Known rows, with every step that occurs
luta/silav: [-11  -2   1  14 -10  18   1  -6 -21  -6  11 -16  10  -7  14  23  -7   4
 -17 -14 -12  13   6   7  -3  -1   3  -3  -6  22 -11   7   8   4   2  -8
 -29  -7 -21   0  36  30 -10   1   5  16   6  -6 -18  28  16  16 -51  -3
  17 -13  -8   5 -12  22   7 -33   5  -7  -8   5  24  32   3 -16]
zukol/ladi/kipu: [ 15  23  13  -4 -12 -15  -7 -18   4   1  16  -4 -18  26  30  14   0   9
  -8  10  22 -13  -2  -1  -1   7   3   3   0  16   6 -11  -1  19  -3  -5
   6  -9   8 -14  19 -12  11 -20 -15  18   3  38 -16  11 -11  -6  -4   0
  -6   9  -5 -10 -11  -2   8   6   1  10 -12  21  19 -38   3  10]
zukol/gagami/kipu/ladi: [ 10   0  -8 -11 -16  -9  10   1 -20   2  -9 -10   5   1 -28 -23   5 -17
 -25  16  15   5  14 -14 -17  -3 -21  28 -19   7 -12  -8 -19  -3 -20  -1
  -3 -44 -18   2 -17  -8   0   0 -42 -12 -25  20 -17 -18  14 -40   7  14
 -19 -17 -11  -9  27   5 -14  18  12  -3 -13 -11  -7  10  -6   2]
gagami/kipu/luta/silav/ladi: [ -9  -6   2  15  21 -10  28  10   0 -24 -13  14   8 -25 -36 -13  23   1
   2   3  -2   2 -14  14   1 -14   3  17 -11 -14  22  -2  -3  -4  19   6
 -24  -1  -9   6  -8 -12  -2  23  27  -3  19 -42 -24 -20  -1  20  13 -13
  17 -17  -5  19   1  39  20 -27   5 -36  -2  -7 -23   4  13 -24]
luta/silav/ladi: [  4  -1  13  19   6   3  18  10  14 -20  13 -31   3 -26  18  22  -8  22
 -19 -15 -16  20  -7   7   4  -7  10 -13   7  15  -4  -2  -7  -3  16   5
 -15   3 -38  11  20  26 -16   5  22  19   1  -6 -39  20  -5  25 -19 -15
  13 -10   5  27 -17  20   8 -33  11 -12 -12  -7  10  19  21 -18]
silav/ladi: [ -4  10   1  16  -8   2  -2   6   6 -15   8 -21  -5 -13  16  22 -10  25
 -50 -11 -32  18   8  -8 -19   1  10 -21  -3  -2   1   5 -22  -8   8   1
   9  10 -37  30  15  21  -2  -9  -5  26 -18   9 -36  21 -14  15  -6 -19
 -15 -21   8  25  13  24 -12 -31  12   1   4 -25  17 -15  19 -14]
zukol/ladi/kipu/luta/silav: [  8 -12  16 -11  -1 -38  17   0  18  -9  -7  11  -1  24   0   3  30  -2
  39  -8  29 -37 -29   9  24   4  12  25   3  14  15  -7  32  18   9   9
 -18 -16  34 -22  34 -35  12  -2  26  -4  46  -9  -3  -4  -8   7  -1   2
  19  12 -12   6 -28   5  33   7 -12 -11 -24  28   2 -13  -7  10]
gagami/kipu/ladi/zukol/luta: [ 14  -9 -25 -20  -4  19  -9 -14 -12  20  -2   2  -9   3   5   6  10 -17
 -21   5  25  -5   4 -16 -19   1  -1   6  15   2 -10  -1 -26  -5 -25  -8
   4 -24  14 -12 -28 -18 -12  -3  -9 -14 -10  30   2 -28  15 -31  35   6
   1  18  10  -7  10 -12 -11  17  -6  19   5  14  -5  -8  12  16]
ladi/zukol/luta/silav: [  4 -13   5  -2   6  24 -12  -3  -1  22  18  -7   2  -1  29  14  -5  -7
  -1 -10   3   1   4   7  10   4  17 -18  22  24 -20   6   7   6  -7 -10
  -8   0  19 -22   5  13 -15  15  12  -8  14  13   3  13  21  26 -17 -10
  13  18   8  -5 -22 -21   1  -4 -20  10   5  11  25  23  10  17]
luta/zukol/gagami/kipu: [ -9  14   0  15   1  -6  -5   3 -39   4  -7  10  11 -14 -33 -18 -22 -15
   7  26 -15   9  32  16  -3  -6 -32 -10  -9  -3  -5  -6  -8  -4  -6 -18
 -12 -10 -26   2 -20  31  20   2 -49 -10 -34   4  21  -1  29 -18 -12   2
  -2 -11  -7 -25   2  10   8  13  20  -3  -2   1 -16  22 -29  -2]
silav/ladi/zukol: [  3  24  -3  -5   1  20 -11  -5  20   2  21  -9  -4   1  40  24 -21  31
 -31  -9 -12  12  -4  -4 -22  -3  11 -35  12  -7  -4  -5 -22  -4  17   5
  25  28 -20  17 -11  15 -29 -11  19  22 -17  20 -11  10 -30  15   1  -1
  -1  11  14  12  -3  -2 -15 -22   9  23  14 -15  15 -18  24 -12]
silav/ladi/zukol/gagami/kipu: [ 18  23   8  -4  15   7  -5   1  18   8  20  10 -18  -1   1 -15 -12   2
 -13  29  10  10   7   7 -19 -19  -1 -17   6  -4  12 -31 -30   0  -3  -3
  29  14   3  -3 -50  -9 -11  -2 -12  -2 -34  25   5 -16 -13  -5  22   0
 -13  16   0 -11   2 -11 -15  12  16  14  12 -24 -13 -13  18   5]
silav/zukol: [-13   9 -22  23 -14  25 -50 -11   6   2  20   1  -6  -7  30   9  -4  11
 -47 -20 -30  18   6 -25 -10  10  -5 -18  -9   4  -7  15  -8 -15   1   0
   2  23 -43  21  28  17 -12   3 -10  42 -29   5   1  30 -21   9 -16   4
 -23 -11   3   6  19   5 -33 -35   7   8  24  -6  20  -5   8  -2]
gagami/zukol/ladi/kipu: [ -6  -1   7  -5   1  -3   1 -15  -1  -7   3 -20 -30   8  20  12   2  -7
  15   4  17  -3   3  11   2  11  -6  11  -8  -9   9 -21  -7  20  -9   0
  18   5  11  -9 -10   0  16 -36 -13  15 -15  36   6  -2 -15 -15  -7 -10
 -10   5  -6 -25  10 -17  -9  25   3  -1   5  21   2 -29  -9  13]
luta/silav/ladi/zukol/gagami: [ 25   5  24 -10  14   3  12  12  43   2  25 -20   4  -8  18   0 -15  10
  14   7   4   4 -13   5  17  -8   8 -31  31  15  -9 -22   6  10   9  14
  13  16  -3  -3 -16  10 -22  13  23  -8  -7  16   1   9 -14  18 -10   4
   9  24   1   3 -32 -29   0   2   4  19  -4 -13   0  17  23   3]
kipu/luta: [-29  -1 -11  13 -22   2  -8   4 -20  -1 -10  21  15  16  -6   4   6  14
 -26 -22 -22  -2   2 -16 -19   8   9  16 -22  -6   2  38   7 -11  -1  -9
   0  -5   5  23  37   6   8  -1 -12  -1  27 -27 -14  19   3   7 -13  -3
 -14 -21  -1  21  31  28  -4 -21 -10  -7  11  -7  19  -7 -19 -22]
silav/ladi/kipu/luta/zukol/gagami: [ 11   4  12 -11   9 -40  14  22  28   2 -29  10   2   3 -30 -19   1  12
  37   9 -10 -20  -1   9  24  -4 -16 -10  16  -9  29  -5  15  -1  27  18
   8  28  15   4 -25 -19  28  19   4 -18  13 -31  21 -25 -24   3  36   1
  -1   8  -7  16  -6 -17  18  33  -6 -10 -20 -12 -37 -23  -5  -2]
kipu/ladi/zukol: [  4   7 -14 -26 -18  29  -5 -16  -3   9  12 -11   8   9  39  27 -13  16
 -25 -18   4   4  -8 -18 -15   6   2  -2   8   1 -14   5 -17   2  -6  11
   9  -8  -5  19  11   0 -22 -21   6  11 -13  25  -3  16  -4 -19   2  32
   0   8  13   3  11 -11 -15  -7   9  30  -1   9  16   3  11 -11]
luta/silav/ladi/zukol: [ 14   8   4  -5  13  25  10   5  25  -7  26 -24   1 -13  38  24 -17  17
  -3 -12   2   9 -20   9   6  -7  22 -27  16   1  -3 -13  -2   7  22  11
   2  30 -10   0   2  12 -33  -1  44  16  -2   6 -13  11 -15  29  -9   6
  27  18  15   8 -32  -1  -3 -29  13  14  -2  -2  -1  17  28 -15]
ladi/kipu/luta/silav: [ -5   2  10  -2 -14  -4  12 -10  -6 -10 -18  20   0  11   0   0  20  10
  14 -20  17 -22 -26  20  11  -3   4  20  -9  13  14   6  21   8   8 -12
 -19   2  33 -18  22 -13   3  -1  17  -1  45 -34   1   0 -10  31 -17   6
  24   7 -15  22  -8   7  23   2 -13 -21  -8  25   5   8  -6 -14]
zukol/gagami/kipu: [ -2  18   5  11  -8  -3 -10  -2 -31   2  -1  11  -6   7 -27 -19  -5 -14
 -32  24   2   5  26   6 -20  -2 -14   7 -27  13  -8   5 -10  -8 -23 -25
  -1  -9 -10  -1 -12  16  12  -3 -55  -5 -20  17  -6  -1  16 -15 -13  -6
 -18 -15 -15 -15  22  11 -11  11  10  -2  15 -19   7   5 -13   4]
gagami/kipu/ladi/zukol/luta/silav: [ 22 -25 -17 -19   4  20  14 -10  -8  10   1  -8   3 -12   8  -4  15 -20
   9   0  40  -4  -7   2   1  -1  13   9  17  14 -10 -15 -10   1 -18   0
 -25 -27  19 -32 -23 -24 -20   8  18 -22  -2  20  -3 -37  27 -15  23  12
  21  22   3  -4 -16 -10   1  11 -11   7  -8  29  -9  19  20  15]

Rows
[ 21   1   3 -32 -17  13  -6  -2   7  16  13 -12  18  19  12   4 -12  10
  -3   3  13  -4  -2 -27 -11   3  -3  -6  12  10 -20   5  -4   8 -19  16
  20 -15   8   6  -2 -12 -20 -13  -9 -15 -12  25   4   6  -5 -25   3  34
  -9   9   8  -9  19 -30 -17  18  -5  35  -6  -5   8   5   2   2]	kipu/ladi/zukol/gagami
[ 13 -11  -6  20  18  -4 -10 -15  31  -6  30 -18   3  -8  31   4   8 -13
   3  -3 -12   4  -4 -13  22  10   2  -9   2  21 -15  -4  19  -6   6  30
 -21  -1 -43   4  44  -2  -9  10  27  31 -16  16  -7  25  -9   3 -22   0
  -1  -3   7  -4 -28  -5  -4 -26   3   7  -1  16   9   6  14  17]	luta/silav/zukol/ladi
[-10  12  -5 -17  -1   6 -12  -9 -10  15  -5  46   0  21 -31 -30   3 -12
   5  15   8 -15   3   4 -21  -9  -2  19 -14 -12  -2   6  -2   0 -13 -16
  22   4  37  -6 -28 -23  11   0 -20 -27  10 -12  29  -2   2 -11  14  15
  -7  12 -10 -14  26 -11 -12  22  -6   8  23  -7  -7 -13 -21   0]	ladi/zukol/gagami/kipu/luta
[ 30  -5  19   7  10 -14  10   9  26   0  -1 -26 -23  -7  22  14  19   8
  -5  -4  13  -2 -10  12  30   2  13 -13  25  22  15 -24 -11   8   0  -8
   0  10  10 -34  -5  -3  -6  23   8  -1  18   3 -19 -20 -13  34  12 -36
  10  15   3  23 -36 -21   7   2 -15 -23 -18   0   5  -7  40  23]	zukol/luta/silav/ladi/kipu
[ -9   8   1  10 -11 -11  -6  12 -20  13  -6 -12  24   4 -12  -3 -30  -6
   1  11 -37   9  33  -3  10  -1 -22 -20   4  12 -16  12  13  -3  -2  -2
   1 -13 -23  18   8  38  10   7 -30  -3 -24   1  21  23  26  -6 -24   7
  -7 -18   1 -14   2  -5   7   7  10   8  -6  -1   3  23 -24  -1]	luta/zukol/gagami
[ 12   5 -22 -18 -11  32  -2 -20 -20   6   8   5  -2  -5  13  17  -3  -3
 -26  -1  25   8  -5  -2 -31  -6  -3   4  -5  -6  -4  -3 -22   1  -5  -1
   3 -17  -4   6 -24  -2 -28 -25  -7  12 -24  26   1 -19   2 -23  10  27
   8   6   7  -7  13  11 -13   4  19  21   4  15  -4   4   6  -9]	gagami/kipu/ladi/zukol
[-12 -38   6  19  21   4  13  11  15 -20 -11 -48 -11 -37   4   4  10  -5
  14   0 -16  28   9   1  29   8  10  -2   8  -7   0 -16  -7   4   0   1
 -11  10 -24 -16 -14  29  -3  16  20  -1 -10  -1 -20 -16   7  10  -1 -50
  -5  -6  15  12 -11  -4  -4  -2 -14 -25   6 -15  -7  25  19  10]	gagami/zukol/luta/silav/ladi
[ -7 -29  16 -12  13 -18  31  -7   9 -22 -21  -6  -6   2  -6   0  27 -18
  62  -4  30 -18 -22  15  30   7   2  36  -4 -21  19 -20  27  26   7   9
 -17  -3  32 -28   4 -25  14 -16  31  -7  33 -16  18  -8  -5  -2  -7  -3
  15  15  -7 -15 -12  -7  18  25 -13 -25  -3  28 -18  -3 -20   4]	gagami/zukol/ladi/kipu/luta/silav
[-21 -19  -5   9   2   0   4 -10 -14 -11   4 -25  -6  -4   9  16 -11  -7
   3   3  -7  18  16  -6 -10  15   3  13 -12 -23 -12   4  -8   8  -7  -2
   5 -10 -22  13  17  26  15 -27  -9  11 -28  31  -8  16   4 -28 -20 -18
 -18 -16   9 -27  13  11  -9  -8   1   1  10  -4  13  -5 -21   7]	gagami/zukol/ladi
[ -2   0 -22  -4 -14  13   7 -11 -30 -12  -6  -4   2  -8  -6   5   6   1
 -37   1  13  15   6 -10 -26   1  -5  18 -20   1  -4   5 -23 -11 -11  -4
 -17 -34 -24  13  -3   5  -8 -19 -24  12 -19   6 -26 -20  13 -33   0   9
   1 -23  -7   8  25  32  -7  -7  24  -6  -5   8   4   2   2 -15]	gagami/kipu/ladi
[ 10   7   8 -10 -13 -29   0  -4   4  -3  -6  19 -11  37   3   1  16   0
  10  -3  22 -32 -16 -10  -1  14  13  26  -3  -1  15   9  13  10   0   4
  10  -5  33  -5  29 -39  24  -9  -1  -8  32  -3  -7   1 -18  -1  12  -5
  -4  11  -5   3   6   2  13   9 -18  -6 -12  16  11 -46  -9   9]	zukol/ladi/kipu/luta
[ -4   3  -8   5 -11  29 -41  -6 -11  33  18   1  -8  19  35  15 -13  -2
 -29  -9  -9  -2  14 -17 -13  13  19 -13  14  12 -12  14 -13  -2 -17 -23
  21   6  21  -2   7   5  -6  -3 -14   0  -2  29   8  14   5   4 -10 -16
 -12   8  14  -6   8 -23 -20  -4 -18  23  15   0  34  -9  12  20]	ladi/zukol/luta
[  1  23   3 -12  -2  27 -19 -12 -14  25  15  25  -9  13  -1 -16 -14 -11
 -16  20  21  -5  13   9 -28  -5 -11 -11  -6   4  -9 -13 -16  11 -22 -19
  17   4  15 -14 -34   4  -9 -11 -33  -8 -24  24  19   2   7  -9 -10  10
  -8  16  -8 -33  10 -14 -12  22  12  19  21 -10   1   6 -12   7]	ladi/zukol/gagami/kipu
[-13   2   0   5  -5 -20  -1   9 -28   4 -22  34   3  10 -50 -32  17 -15
  -4  14   1  -7  16  -3 -14  -6 -11  30 -29  -4   3  19  -2 -10 -15 -21
  -4 -13  17   3  -8 -13  28  12 -38 -21  10 -29   7 -13  13 -17   4  -1
 -15 -23 -13  -6  33  12  -3   9  -5 -13  12 -18  -4  -3 -30  -3]	zukol/gagami/kipu/luta
[  9  -6  27 -17  20 -13  20  22  49  10   7   2  12   3  -9 -17   7   9
  33   0   7  -9 -20   0  18  -8  14  -3  17  -2   7  -5  21   3  13  20
  15  22  27  -5  -8 -21 -11  26  39 -20  27 -24   7  -4 -14  13  16  13
   9  14   4  14 -22 -26   4   1 -11   3  -1 -21 -15  13  14  -5]	kipu/luta/silav/ladi/zukol/gagami
[-25 -13   0  14 -15   1  12   2 -16  -9 -10   6  24   3  -8  10  18   4
   0 -28 -15   1 -14  -2   1   5  12  21 -14   8  -4  29  26  -1  11  -3
 -25 -12   0   5  43  11  -2  12  21  -4  38 -39  -9  19  20  22 -26   0
  14 -19 -10  19   3  22  20 -21  -8 -17  -6   5  14  24 -10 -22]	kipu/luta/silav
[-26 -38  -2  19   6  15  -1   2 -21  -4 -14 -27  -3 -22   5  11  13 -19
  16  -5  -6  21  15   3  25  13   4  10  -6   3 -16   0  -1   8 -22 -17
 -15  -8  -4 -19   2  38   2   5  -1  -1   0  -6  -2   4  32   8 -25 -40
   0 -15  10 -11  -5  -2  -6   4 -20 -27  13   5   8  39   0  17]	gagami/zukol/luta/silav
[  5  -8  -9  -9  -4 -15   9   3 -30   2 -19  -8  18 -12 -39 -16 -11 -19
  16  26   4  11  23  -3   1  -6 -34  10  -4  -1 -11  -5   0 -13  -8   7
 -21 -38 -32   5 -26   7  15  -1 -28 -16 -32   3   6 -22  37 -46  16  25
  -2 -16  -8 -15   4   0   4  27  18   1 -25   7 -30  27 -14   1]	luta/zukol/gagami/kipu/ladi
[ -1  -7  -9  13   0 -23  -1  -2 -16  -2   9 -23  18   4  15  11 -28  -8
   5   0 -29  -8  24   2   3   6  -9 -11  17  -1 -20  16  13  -3  18  11
 -14 -21 -29  28  26  25  18  -6   2  13 -18  22   1  25  27 -17 -14   7
   2 -13   9 -20 -20  12  17 -14   8  15 -20  16   4   1 -23   4]	luta/zukol/ladi
[-11 -12   2  15   4 -13  26  19  21 -23 -15  -4   9 -10  -6   2  11  16
   3 -17 -23   7 -21  -4  15  -9  18  14  -5  -6  12  15  14 -11  23  11
 -15   1  -7  17  27   6  -2  23  39   3  31 -39 -26   6  -4  22  -1 -10
  12 -16   6  31 -11  28  13 -36  -5 -20  -7 -14   1   7  13 -26]	kipu/luta/silav/ladi
[-12 -13   5 -10   5 -20   7  -3   1 -13 -21  11 -27  19  -4  -1  23  -1
  41  -1  20 -18 -12   0   5  14   3  32 -12 -28  19  -4   6  13  -7  -6
  16  -2  29  -5  -1 -28  26 -28   5  -4  17  -2  19 -11 -17 -19  12  -8
  -8   4   1 -13  18  -6   1  31 -12 -14   8  15 -12 -35 -25  11]	gagami/zukol/ladi/kipu/luta
[ -1   4   6  -6  -9 -32  -2   7  -7  14 -31  26   5  18 -31 -15  -5  -4
  42   4 -11 -21   1   9  27  -1 -20   7  -1   0  16   8  29   2   7   3
   3   5  29  -2  -7  -9  27   2 -22 -19  25 -35  37  -7   7   1  14  16
   1   4 -10   0   0 -26  20  35  -3  -6  -9   3 -18  -1 -25   0]	ladi/kipu/luta/zukol/gagami
[  2  11  -5   2   2 -19  11  14  10 -15 -23   8  -5  -4   1   6   4  22
  26 -10 -21 -16 -13  18  17  -6  -4 -17  16 -19  35   2   0  -4  34  13
   3  26   5  14 -16  -1  12   3  19   5  14 -34  11 -20 -20  20  42   2
   6   5   3  26  -7   3  26   3   7 -15 -10  13 -32 -28   3 -15]	silav/ladi/kipu/luta/zukol
[ 22  17  19   4   3  -1  23   2  23 -22  10 -20 -18 -12  28  18   7  26
   0  -5  12   2 -18  21  13 -13   2 -17   8  18  17 -32  -9  15  19   0
  -9  17 -11 -19   1   4 -15  -3  18  18  15  -4 -25  -3 -25  40  -4 -11
  21  15  -5  25 -25   6  11  -7   8 -16 -17   9  -4  -3  33  -7]	luta/silav/ladi/kipu
[ 18  22  18 -15   5   6 -10   7  32  13  20  -6  -3   7  20   1 -23  18
 -15   8  -7   4   4 -12  -9  -2   9 -28  17   4  -1 -12 -12  -5   4   6
  41  27   1  15 -18  -9 -18   2  -1  -4 -21  21  -1  11 -24   1   5   8
 -11  12  11   1  -2 -31 -25   5   5  23  14 -32   6 -12  16   6]	silav/ladi/zukol/gagami
[ -3  -2   7 -18   7   8   5  -6  -3  15  -5  37   8   6 -33 -28   9 -20
  30  13  24 -14 -14  16   3 -14  -5  20 -12  -6   5  -9  23   8  -9  -8
  -1  -1  37 -27 -22 -17  -2  10  11 -27  28 -23  27 -14  17  -4   1  19
  14  14 -11 -14  -5  -9  10  19  -8   1   8   7 -14  26 -15   0]	ladi/zukol/gagami/kipu/luta/silav
[ -4  10  -8  15  -9   0 -45   1  12  12  13  -2  -8   7   8 -14  -7  -3
 -28   3 -24   9  16 -25   8  13 -14 -18  -9  17 -10   4  -3 -17 -14   0
  11  14 -34  10  16  15  -2  17 -27  17 -29  11  10  22 -20  -6  -9   1
 -37 -11  -7  -1  20 -17 -36 -11   2  10  22 -19  19   0   5  13]	silav/zukol/gagami
[ 14   6  -7   2   6  15 -22   9  24  13  12 -13  -8   3  33  14  -8  14
 -28  -9 -15   6   3 -15  -6   4  25 -31  30  -3  -2   5 -26  -8  -1  -4
  31  20   9   6 -12  -3 -11   5   3   3 -10  24  -8   5 -16  13  16 -25
 -18  15  26  11  -2 -27 -17 -12 -15  20  11 -24  20 -28  28  17]	silav/ladi/zukol/luta
[-15 -12 -31  20  19   9  -9  -9   3 -14  -7  32  -5 -21 -24 -18  30 -17
   2  -9  -9   3 -19   8   7  -3  -9  17 -26  -8  12   4  14 -18   1   6
 -34  12 -16 -10  12 -12  -7  19  23  13   7 -43   5 -16  -9   9   1  10
   4 -11 -10   7   4  28  -1 -19   3 -30  17  15 -21  13   3  -6]	gagami/kipu/luta/silav/zukol
[-18 -17 -11   4   7 -28   5   7 -14  -4 -11   6  26  11 -20   3 -11 -13
  29  -1 -26 -19  11 -10   7   8   0  11  14 -14  -4  31  30 -11  18  22
  -6 -20   1  32  32   0  31   4  15  -6   8 -12  13  16  23 -20   3  12
   2 -18   7  -8  -4  18  23  -8 -10   6 -14  14  -4  -9 -30  -1]	kipu/luta/zukol/ladi
[-37  -7 -27  15  -4  -3   3  -2 -49  -5 -24  35  11 -15 -39 -11  -5 -11
   8   3 -23  -1  14  18 -16  -6 -19  10 -13 -33   4  21   4 -20  17 -11
 -20  -5  -7  15  -5  12  20   0  -8  -5  -3 -39  20 -13  29  -7   7   5
   6 -23  -4  -4  11  36  21  -4   6 -11   3  18 -26  11 -32 -16]	gagami/kipu/luta/zukol
[  8   8   7 -17  12  -7   6  13  18  10  -7  31 -10   5 -27 -35   8   3
   5  22  15 -11  -2  -4 -18 -11   3   2  -1 -18  18  -5  -8  -4   3   3
  30  16  20   4 -52 -32  -6   7  -2 -22   3 -14  10 -29 -18  -7  40   7
 -12  14   0   2  12  -8 -11  19  -5   3  23 -29 -26 -26   0  -4]	silav/ladi/zukol/gagami/kipu/luta
